Each row was made from one path, in order. Every step used is in the known rows, and no mark comes twice. Write each row's path.
In the rows, 128 means zero.
Known rows
tebok nedu: [113 153 143  97 136  77 172 188 150 158  97 124 158 104 165 109 126 103
 159 123  39 168 118 110 132 185 157 116 135 119 158 122 150 132 129 152
 179 120 107  88 119 115]
mupo nedu sonu: [127 128 132 117 127  87 169 169 178 155 120  98 120  78 137 147 165 138
 120 116  50 151 174  95 116 176 128 157  81 153 143 113 154 139 139 122
 206 112 141 138 136 119]
sonu vanulo gavepug: [110 130 102 119 143  96 138 163 148 189  96 130 125 126 127 130 116  92
 140  90  44 181 136 103 145 128 106 124 105 118 140 113 164  89 114 159
 183 117  75  80  93 116]
suru vanulo tebok nedu: [ 99 126 113 130 105  58 174 149 145 128  87 163 171 120 156 113 114 125
 184 109  74 133  88 118 107 175 133 135 118  84 186 126 138 107 129 156
 187 118  99  65 148 125]
suru nedu mupo vanulo mufab: [130 147 137 155 135 118 157 165 140 183  65 119 104 109 139 159 141 118
 123  38  53 167 161 131 114 179 169 172 119 151 115 144 154 132 143 137
 141 106 100 151 163 128]
nedu sonu vanulo gavepug: [116 124  86 119 146  94 150 142 146 184 113 136 120 123 113 151 114 114
 130  89  49 153 151 109 138 126 107 145 103 131 147 109 162  81 121 155
 190 130 101 103 115 123]
gavepug vanulo sonu: [100 143 132 114 102  53 191 157 142 161 122 132 130  88 199 141 152 136
 125 149  39 137 125  99 132 138 109 150 119 110 126 145 160 116 131 151
 190  94  90  94 111 152]
suru nedu sonu vanulo gavepug: [116 138  93 122 131 107 149 147 141 183  76 143 117 113 103 142 115 122
 131 101  66 148 143 119 121 145 112 144 114 125 131 134 161  75  98 164
 173 117 108 121 127 129]
mupo vanulo: [124 142 159 126 134  75 160 167 165 169 100 125 111 114 127 130 138 108
 133  76  41 185 155 117 138 158 158 147  95 159 137 124 159 136 119 128
 191 135  96  98 128 122]
sonu nedu: [120 168 108  86 144  99 167 199 170 168 101  98 136  88 175 107 150 116
 150 113  43 154 132 115 148 178 150 129 128 139 149 113 143 118 132 156
 164 125 110  81 106 114]
zova nedu: [125 139 151 120 119 104 138 188 173 162  98 119 152  84 125 113 172  87
 143 122  51 167 150  94 125 177 147 132 116 146 121 119 156 131 152 132
 175  96 100 108 128 110]
saguzub vanulo sonu: [ 94 135 138 118 126  58 190 146 161 163 107 118 110 136 170 127 148 119
 127 105  24 160 145 131 132 153 118 152 127 130 149 142 177 105 129 148
 174 113 119 107 141 154]
vanulo saguzub: [123 146 132 132 157 101 151 208 154 174 114 133 143 114 167 114 154 104
 122  95  26 188 177 130 137 171 142 135 129 144 121 105 155 126 140 130
 184 113  93 115 106 127]
vanulo tebok nedu: [ 97 150 125 110 117  45 189 159 144 154 113 139 166 110 173 119 143 112
 187 126  54 145 102 113 116 171 139 134 143  89 174 115 158 118 131 161
 167 112  91  80 121 118]
saguzub vanulo setaf: [111 126 111 114 141  81 173 173 173 193  88 122 116 139 158 113 153  99
 104  92  21 175 173 135 127 165 121 149 107 124 136 129 181  95 128 133
 178 120 110 100 124 148]
mupo vanulo sonu nedu suru: [ 92 175 109 140 121  71 143 147 172 133 132 128  98  72 148 147 173 148
 157  78  61 128 109 161 127 170 139 140 140 156 142 104 146 104 139 151
 154 142 120  71 127 131]
mupo nedu suru: [125 140 142 141 125  99 139 178 186 145 107  79 125  59 138 134 191 104
 130 113  60 170 157 103 112 185 125 125 109 146 126 109 163 129 146 118
 170 114 127 106 117 114]
suru nedu mupo vanulo gavepug: [108 132 130 163 118  89 145 147 145 202  56 106  99 124 101 154 151 120
 135  70  65 163 140 130 102 176 143 156  84 141 107 137 149  97 111 125
 156 115  92 134 151 112]
gavepug vanulo mupo nedu: [119 133 163 117 108  80 154 175 158 128 146 107  99  72 196 134 173 137
 108 158  38 156 141  92 118 177 133 154  83 115 103 141 140 153 138 105
 213  72  96 130 102 121]
nedu mupo vanulo: [135 140 153 156 144  85 159 150 168 188 100  99 111 111 117 154 128 123
 133  74  43 164 157 108 125 169 156 159  91 165 127 122 153 123 149 115
 186 132  93 119 154 121]
nedu suru: [136 150 143 133 136  92 155 180 173 164  98  88 136  83 142 125 170  90
 138 111  46 175 159 115 135 171 129 132 139 147 137 108 172 108 148 137
 138 131 106  81 117 123]
mupo nedu suru vanulo: [125 117 127 162 116 108 125 169 189 117  84 106 131  69 122 128 163 118
 125  97  80 157 148 105 102 192 121 125  86 139 144 120 147 120 149 118
 189 120 136  91 146 119]
zova nedu sonu vanulo: [132 142 120 120 136 123 125 146 180 153 127 150 149  75  94 140 110 115
 137 116  66 138 149  95 129 156 136 141 129 153 131 117 154 111 152 143
 213 115 112 117 140 126]
sonu vanulo: [135 153 128 118 152 103 152 168 166 171 102 132 138 106 132 121 100 103
 134 106  37 176 142  93 150 148 130 124 132 138 143 122 168 106 129 159
 198 122  84  88 110 133]
zova nedu suru vanulo setaf: [120 118  98 168 100 113  97 174 186 139  75 156 150  77  95 120 180 103
 127  92  80 141 146 133  94 190 120 131 107 128 121 104 148  87 171 126
 171 107 111  74 144 131]
sonu vanulo tebok nedu suru: [104 166 107 141 137  76 148 127 158 135 132 152 171  83 144 134 110 111
 188 119  76 135  86 123 122 162 120 108 184  93 167 103 167  88 140 168
 164 131  89  57 113 124]
tebok nedu suru vanulo gavepug: [ 95 114 100 145 118  84 129 163 136 134  71 133 152 109 129 118 132  96
 168  86  84 154 106 139 105 182 122 109 107 102 165 116 140  92 126 148
 151 135 117  57 133 108]
sonu nedu mupo vanulo: [123 163 117 131 152 103 151 161 177 177 109  96 113  88 139 145 132 139
 146  76  52 138 131 128 131 188 167 150 107 166 137 114 132 119 147 127
 179 137 104 103 146 114]
zova nedu sonu: [133 133 137 113 119 102 147 167 175 158 116 121 145  78 111 134 164 111
 137 126  60 142 163 101 120 173 144 157 113 159 133 115 153 130 156 131
 182 110 128 127 147 117]
zova nedu suru: [132 148 147 139 121 115 115 177 185 147 104 102 152  61 118 123 189  79
 146 120  70 161 149 108 121 185 139 125 142 148 116 110 162 119 166 130
 144 110 112  93 129 110]
nedu sonu vanulo: [144 143 115 115 153 101 165 148 168 170 122 136 132 101 121 140  96 125
 129 108  46 151 155 101 144 141 124 151 128 153 154 116 165  99 133 151
 203 132 106 109 130 139]
sonu nedu suru: [123 177 105 109 145 109 145 190 179 154 109  84 139  62 164 115 169 108
 151 114  56 144 133 130 137 187 139 123 152 149 144 104 149 102 147 150
 133 137 120  68 107 116]

Write each row's path
[145 149 134 123 147  89 152 143 162 144 152 143 100 114 129 142 109 143
 129 113  27 156 149 115 136 153 140 176 128 146 134 108 155 104 147 137
 204 116  89 124 133 140]	nedu sonu vanulo mupo
[ 93 150 138 129 116  37 175 137 149 143 121 157 137 115 148 131 130 125
 187  93  63 149  99 131 116 167 159 138 119 109 169 119 148 127 115 145
 188 133  94  83 132 115]	mupo vanulo tebok nedu
[ 79 158  99  98 132  71 186 156 168 153 118 113 113 116 191 118 147 138
 140 108  33 132 119 143 139 170 127 143 140 130 158 135 154  98 126 158
 170 121 131  92 132 147]	saguzub vanulo sonu nedu
[130 134 131 155 151 100 159 161 143 186  98 109 103 117 147 167 137 108
 124  29  41 171 171 123 128 159 163 173 104 160 133 119 158 135 162 127
 157 117  92 131 152 123]	nedu mupo vanulo mufab
[116 140 132 124 151 103 160 196 140 164 126 135 148  86 207 122 142 114
 102 132  36 169 168 120 140 155 132 133 120 122 108 135 147 129 131 125
 196 100  90 114  90 138]	gavepug vanulo saguzub
[126 126  93 120 150 127 150 162 159 145 130 134 113  80 147 165 122 129
 110  63  53 151 170 100 132 144 126 154 107 140 151 116 163 139 146 151
 204 103 132 139 123 130]	mupo nedu sonu vanulo mufab
[121 135 119  98 140 106 185 190 123 165 107 116 132  89 221 138 144  95
 106 102  39 165 161  99 151 132 135 149 119 109 130 149 165 145 138 150
 156  92  90 104  99 135]	gavepug vanulo mufab
[113 129 117 168 100  70 154 146 160 126  87 140 132  97 131 134 153 134
 142  97  64 142 124 132 111 163 107 149 124 132 153 117 154  89 155 152
 163 122 113  71 150 150]	nedu suru vanulo sonu
[124 143 145 134 129  97 122 167 177 129 144 131  99  97 141 133 136 133
 127 114  34 172 138  98 126 176 135 143 105 130 120 114 149 131 140 124
 226  88  87 126 110 124]	sonu vanulo mupo nedu
[104 103 106 163 101 115  92 162 161 136  69 125 147  91  89 123 178  82
 149  89  96 153 138 127 102 170 112 124  94 126 131 115 149  91 149 126
 148 113 114  77 142 101]	zova nedu suru vanulo gavepug
[107 137  84 149 114  84 162 151 163 152  92 125 137  97 158 144 127 168
 154  96  61  99 102 127 111 183 125 157 114 133 158 117 121  86 162 154
 183 110 112  89 169 142]	suru vanulo sonu nedu mupo
[ 95 159  91 119 120  78 179 152 150 170 132 102 134  61 213 159 143 166
 139 147  52  95 100 108 129 165 116 152 132 119 126 137 131 100 157 152
 180  97  96  98 131 140]	gavepug vanulo sonu nedu mupo
[ 85 139 127 107 131  54 196 137 152 149 111 133 149 132 182 111 125 105
 170 121  53 149 111 130 122 173 137 133 143  88 180 141 170 110 118 151
 170 124 113  93 137 130]	saguzub vanulo tebok nedu
[ 96 159 139 151 117  50 159 130 160 127 125 147 137  92 139 140 149 118
 187  91  81 143  99 146 106 174 148 130 149 114 163 107 156 116 131 140
 155 145 106  72 131 114]	mupo vanulo tebok nedu suru
[138 153 142 124 144  92 142 164 162 154 134 141 107 119 143 124 119 116
 136 112  19 178 135 108 144 159 147 149 131 132 125 111 158 107 141 139
 195 105  65 103 113 134]	sonu vanulo mupo
[107 149  75 144 116  90 153 150 172 119  97 124 150  74 153 114 157 132
 174 103  94 113 104 137 113 171 116 139 137 113 171 104 139  76 147 154
 142 133 108  44 136 125]	sonu nedu suru vanulo tebok
[117 139 139 171 123  55 173 121 166 181 112 113 117 116 126 163 147 135
 158  78  58 146 138 111 110 156 134 177 106 135 144 111 158 107 152 119
 174 124  73 109 157 126]	nedu mupo vanulo tebok
[117 146 154 141 141  75 158 149 160 172 106 123 134 111 132 147 106 127
 160  82  49 155 118 119 115 197 176 135 115 145 146 123 135 132 143 126
 195 135 105 111 159 112]	tebok nedu mupo vanulo
[124 148 131  92 141  75 184 167 149 154 116 130 152 100 152 131 116 127
 151 122  48 144 131 117 125 183 156 143 129 134 168 116 146 130 135 150
 186 130 132 107 142 120]	tebok nedu sonu
[116 137 120 139 128  65 153 174 166 187  98 151 103 122 123 133 160 119
 117  65  30 175 161 138 120 162 142 156  85 144 128 106 162 113 123 130
 194 125  94  90 114 133]	mupo vanulo setaf
[125 111 150 147 102  88 136 178 172 107 108 132 101 108 141 120 159 140
 124 105  47 165 142 108 103 195 141 161  67 131 132 121 128 135 143 105
 213  87 107 119 142 119]	suru vanulo mupo nedu
[129 142 159 148 116  89 129 175 180 123 138  89  95  74 146 134 203 122
 131 119  41 169 151 118 106 200 137 147 111 144 114  99 155 132 157 105
 166  95 109 122 119 114]	vanulo mupo nedu suru
[129 147 160 107 119  75 171 173 142 146 139 117 110  97 200 125 154 123
 116 157  25 164 141 100 141 161 144 164 110 117 111 141 147 132 139 122
 181  87  75 108 105 132]	gavepug vanulo mupo
[115 153 143 173 107  68 174 125 164 182  77 124 120 105 116 158 153 143
 158  91  73 138 127 122  94 177 144 176 116 128 128 135 157  99 129 131
 161 109  81 131 169 130]	suru nedu mupo vanulo tebok
[120 128 113 168 104  74 159 138 166 130  87 126 147  97 131 126 157 114
 157 103  84 143 128 123 109 158 105 153 123 110 163 112 163  79 150 141
 145 128  97  59 148 135]	nedu suru vanulo tebok
[132 104 137 145 107  85 147 154 172 104 124 134  95 102 125 140 154 165
 117 105  56 140 155 114  95 190 140 187  57 144 142 116 129 131 148 103
 220 100 130 139 165 127]	suru vanulo mupo nedu sonu
[ 95 169  99  99 119  66 174 180 161 160 118 124 129  93 182 125 164 147
 160 112  35 128 111 126 135 166 129 142 139 133 151 108 140 107 137 169
 167 109 110  79 114 134]	vanulo sonu nedu
[ 98 130  63 135 125 110 123 176 154 141  75 106 131  91 136 114 160 109
 153  81  86 139 119 142 119 171 114 121 102 124 157 106 131  76 130 148
 135 136 118  49 118 109]	sonu nedu suru vanulo gavepug
[119 134 147 187 149 124  98 168 173 170 124 143 137  90 107 149 153 118
 124  65  57 161 167 137 105 191 167 146 108 172  95 107 134 136 173  92
 204 109  99 154 156 112]	zova nedu mupo vanulo saguzub
[107 118 128 160 133  78 144 145 149 208  90  98 101 132 109 161 147 113
 135  57  47 169 150 121 118 155 133 157  69 147 126 111 151 107 133 117
 171 128  86 115 140 106]	nedu mupo vanulo gavepug
[ 93 134 116 103 136  53 209 115 152 143 131 137 141 129 168 133 118 131
 163 124  56 124 124 134 114 168 134 157 140 104 188 135 168 107 126 147
 175 134 135 114 158 139]	saguzub vanulo tebok nedu sonu
[100 176  95 124 124  76 155 168 170 146 124 108 122  67 175 132 183 138
 160 112  55 123 110 144 128 174 123 135 162 138 147  99 149  93 152 162
 137 122 118  66 116 137]	vanulo sonu nedu suru
[108 141 125 117 108  58 199 150 142 164 121 120 145  85 199 134 156 119
 142 155  59 139 129  90 130 131 109 154 118  90 139 143 164 111 126 144
 177  98  72  83 104 140]	gavepug vanulo tebok
[108 113 112 179  96  82 142 140 180 110  96 118 141  71 129 137 180 129
 153 105  98 137 129 111  88 174  98 142  95 108 155 109 155 103 146 125
 175 113 116  84 143 125]	mupo nedu suru vanulo tebok
